Each row comes from the steps of one path. Every step used is in the known rows, and no mark comes twice. Write the path behind each row, first mark first.
Known rows
w, p, l: [-18  -6 -19  11   4  -2  11  -5   4   3  11  15 -19  15 -21  -2  22 -14
  -8  -9  -9   5   2 -17  -3]
x, s, y: [ -8 -22  -6 -18  12   6  13   5  -5  -3  -6  25   1  -5  -5  -1  13  12
  21  22  -6  15  23 -25   5]
x, r, w, p: [  5  14   8  12   3  -6   4   8  18  11  -3   5   0 -18 -35  10  18 -25
  -2 -25  -6   1   9 -19  -1]
x, r, w, p, l: [ -4  14  -4  16   5  -2   1   0   7   6   4   9 -14  -1 -42   0  28 -23
 -10 -30 -10  12   7 -17   7]
y, s: [ -4 -14  -7  -5  11  13   8 -11   0  -3  17  14  -2  -3  -5   1   4   2
  13  -6  -2   9   1  -3   2]
l, p, x: [ -7  -6 -27 -17  12  26   4 -24  -1  11   3  21 -13  -9  -3  -1  -4  -7
   8  -1  -5  -3  26 -17   6]
v, p: [ -9  10  -3   4  -2  -2   4 -13   8  10   4  11  -6   7  -6  -5  10 -14
   1   3  -3   2   6 -15 -12]
x, p, l: [-15 -14 -23  -5  19  20   8 -19 -13 -11  21  24  -4  10  -9  -8  12  -2
   1  -8  -9   3   7 -25   0]
r, l: [  3 -11  -8   7  11  11   6   1   0   7   1  21   2  17  -7  -6  -9  -2
  -6 -14  -2   6   7 -21  -3]
p, w: [ -6   1   5   8   9  -3   7   0  -8  -6  -1   2   2   2  -5 -11  -4  -6
  18   8 -16   3   7 -12   7]
y, p: [-10 -11  -2   3  11   6  14   7  -5  -1  -3   1  -3  -6   3  16   5  -4
   3  -7  -3  -5  -2 -19  -3]
s, x: [ -5 -19   3  -9  14  23  16 -15  11  -4   0  28   4   7  -2   2   3  -3
  14  17 -11   1  12 -16  -6]
s, y: [-11  -9  -6 -11  -6  -3   9  -3  -3   4  -2  19   8  -1  -1  -5  10   5
  19  11  -2   2  25 -19  -8]
s, x, r, w, p, l: [ -5   3   1  10  12  18  11 -10   9   2  -1  29 -16  -4 -39   4  30 -23
   0 -14 -13  15  10 -25   3]
v, r, w, p: [-25  13  20   8  -6 -19  16  10  11  27  -3   7  -4  -7 -23  20   7 -31
  -9 -13  -7  -6   8 -14 -11]
v, p, l: [-17  10 -15   5  -1   0   5 -20  -3   7  12  18 -22  22  -9 -17  20 -15
  -8  -3  -8  14   5 -15  -5]
r, l, p, w: [  3   5 -15  15  20   6   2   4 -22  11  -8  17  -7   1 -17   1 -16   0
   5  -5 -14   3  15 -24  14]
s, x, r, l, p: [ 19  -7 -12  -9  23  33   2  -7  -1   2  -8  44  -8  -6 -22   3   4   4
   3 -17  -7   5  22 -37  -4]
r, w, p, x, s: [-14 -13 -10   3  24  24  11  -5  10  18  -8  15 -21 -14 -24  14   1 -25
   7   9  -6  12   9 -27  19]
s, y, p: [-12 -10  -5  -4  -2  -1  16  10 -17   3  -9  12   2 -12   3  14  14   6
  16   5   4  -3  11 -31 -13]
w, p, x: [-13 -11 -19   5   4  20   7 -13  10  12   5  15 -13 -10 -13   3   6 -20
   5  -3   2  -4   4 -24 -11]
x, s, y, p: [-12 -24  -7 -14  18  10  18  16 -16   0 -13  16  -7 -17   2  17  16  13
  18  14   1   7  11 -38   3]

Which path is each row?
[-10 -25 -20  -2  21  25  10  -6   9   6  -1  21 -24 -12 -13   5   5 -10
   6   7  -1   7   5 -31   3] -> w, p, x, s
[ -6  15  -2   6  12  -3   9  11 -23  18  -9  20 -10  -2 -17  -3 -16  -2
  -4 -14  -8  -4  16 -29   1] -> v, r, l, p, w
[ -7 -25   0  -8  17  34  15 -19   4  -8  13  32  -2  -2  -3   5   3   5
  23  10  -2  10   4  -9   1] -> y, s, x
[-16 -15 -19  -8  -2  25  16  -4 -17   6  -6  17  -8 -20   7   6   7   1
  21   3  10  -3  15 -38 -13] -> s, y, p, x
[ -8 -28 -16  -8  30  39  15  -2  -9  -2  -8  11 -22 -15   5  10   0   0
  10   2   5   8   0 -36  11] -> y, p, x, s
[-24   8   8   4  -5   6  15  -3  11  30  -4  13 -15 -13 -17  11   2 -33
  -4 -15   2  -5  15 -23  -9] -> v, r, w, p, x
[-11   4 -14  -2   0  22   1 -27   6  16   5  19 -14   0  -1 -12   3 -19
   6   1   3   5  11 -22 -12] -> v, p, x
[ 22  14 -13  11  20  10  -6   9 -19   3  -8  17  -7 -14 -26  -9  -3  -1
   4 -25 -12   5  16 -32   9] -> x, r, l, p, w
[ 20   3 -18  -5  15  11  -7   3  -2   6  -2  24  -3  -6 -21  -1   2   1
  -7 -33  -4   2  20 -31   2] -> x, r, l, p
[ 18  -6 -19   1  11  37  -7  -8   3   3  -2  28  -8  -2 -10 -23  -4  -2
  -3 -36   8  12  12 -35  -9] -> p, x, r, l
[  8   2  21  -5  14  22   9 -10  13  -2  -7  21   8  -9 -21   1  10 -12
  14  -6 -11  10  22 -17   2] -> s, x, r, w
[ -4 -19 -29 -24  32  34   6 -17  -4   5  -4  25 -21 -14  -6   4  -1   0
  12  11  -7   8  24 -27  21] -> l, p, x, s
[ -9 -30  -4 -11  24  35  15 -22  -1  -7   9  36  10  -5  -3   9   2   1
  18  17  -9  -5  10 -31  -9] -> s, x, p
[-17  -8 -16   4  13   9  17   1 -15  -6   6   9 -17  10  -3   4  17  -4
  -4 -13  -5   6  -3 -20   3] -> y, p, l
[  7  -2 -16   1   3  23   1  -8  15   2   4  15 -14 -23 -22  -5  16 -15
   4 -24   4  -2   7 -32 -17] -> w, p, x, r
[ -9   0 -20 -13   8  26   6  -8  -9  27  -3  33 -20  -2  -5  -3 -15  -8
 -12 -24   5  -4  24 -34  -8] -> v, r, l, p, x
[ 19  -6  -9   8  34  40   0  -6 -21  -3   2  40 -15 -24 -30   3  -3  13
  21 -16  -8  18   9 -33  10] -> y, s, x, r, l, p, w
[ -3 -26 -16 -14  25  35  10 -16   3  -1  -1  23 -14  -3   1  -8  -3  -3
  11  10  -3  14  14 -24  12] -> p, x, s
[  8  16 -13 -12  13  27  -3 -16   3  15  -6  14  -9 -23 -21  -2   4 -18
   6 -24  -5   3  33 -19  15] -> l, p, x, r, w
[  9  10   0  -3   7  27  -2 -14  10   8  -1  11  -2 -15 -16 -13   3 -20
   9 -24   0  11  21 -19   5] -> p, x, r, w
[-13 -19 -34 -31  18  31   8 -14 -15  10  -9  37 -17 -22  -7   3   7   9
  23  23  -2  10  40 -36  14] -> l, p, x, s, y
[ -9 -22   2   5  30  31  13 -17 -18  -9   4  27   8 -13 -10   1  -7   1
  30  25 -16  -2   6 -35  -3] -> s, x, p, w
[-13 -17  -2   5  21   7  19  23 -31  -6 -20   8 -10 -26  -4  10   9  12
  29  25 -10  11   4 -40  12] -> x, s, y, p, w
[ -9 -37  -7 -11  30  46  12 -26  -5  -9  24  39   4 -16  -6  10   3  10
  25  10  -1   2   0 -23  -4] -> y, s, x, p
[  3   2  14   9  12  14   8  -1  20   8  -7  22  -3 -21 -36  16  18 -21
   8  -9 -12   5  10 -27  -6] -> s, x, r, w, p
[ -8 -28  -2   5  32  43  13 -20 -23 -13  18  29   2 -23 -12   4  -5  10
  36  18  -9   6  -2 -28   3] -> y, s, x, p, w
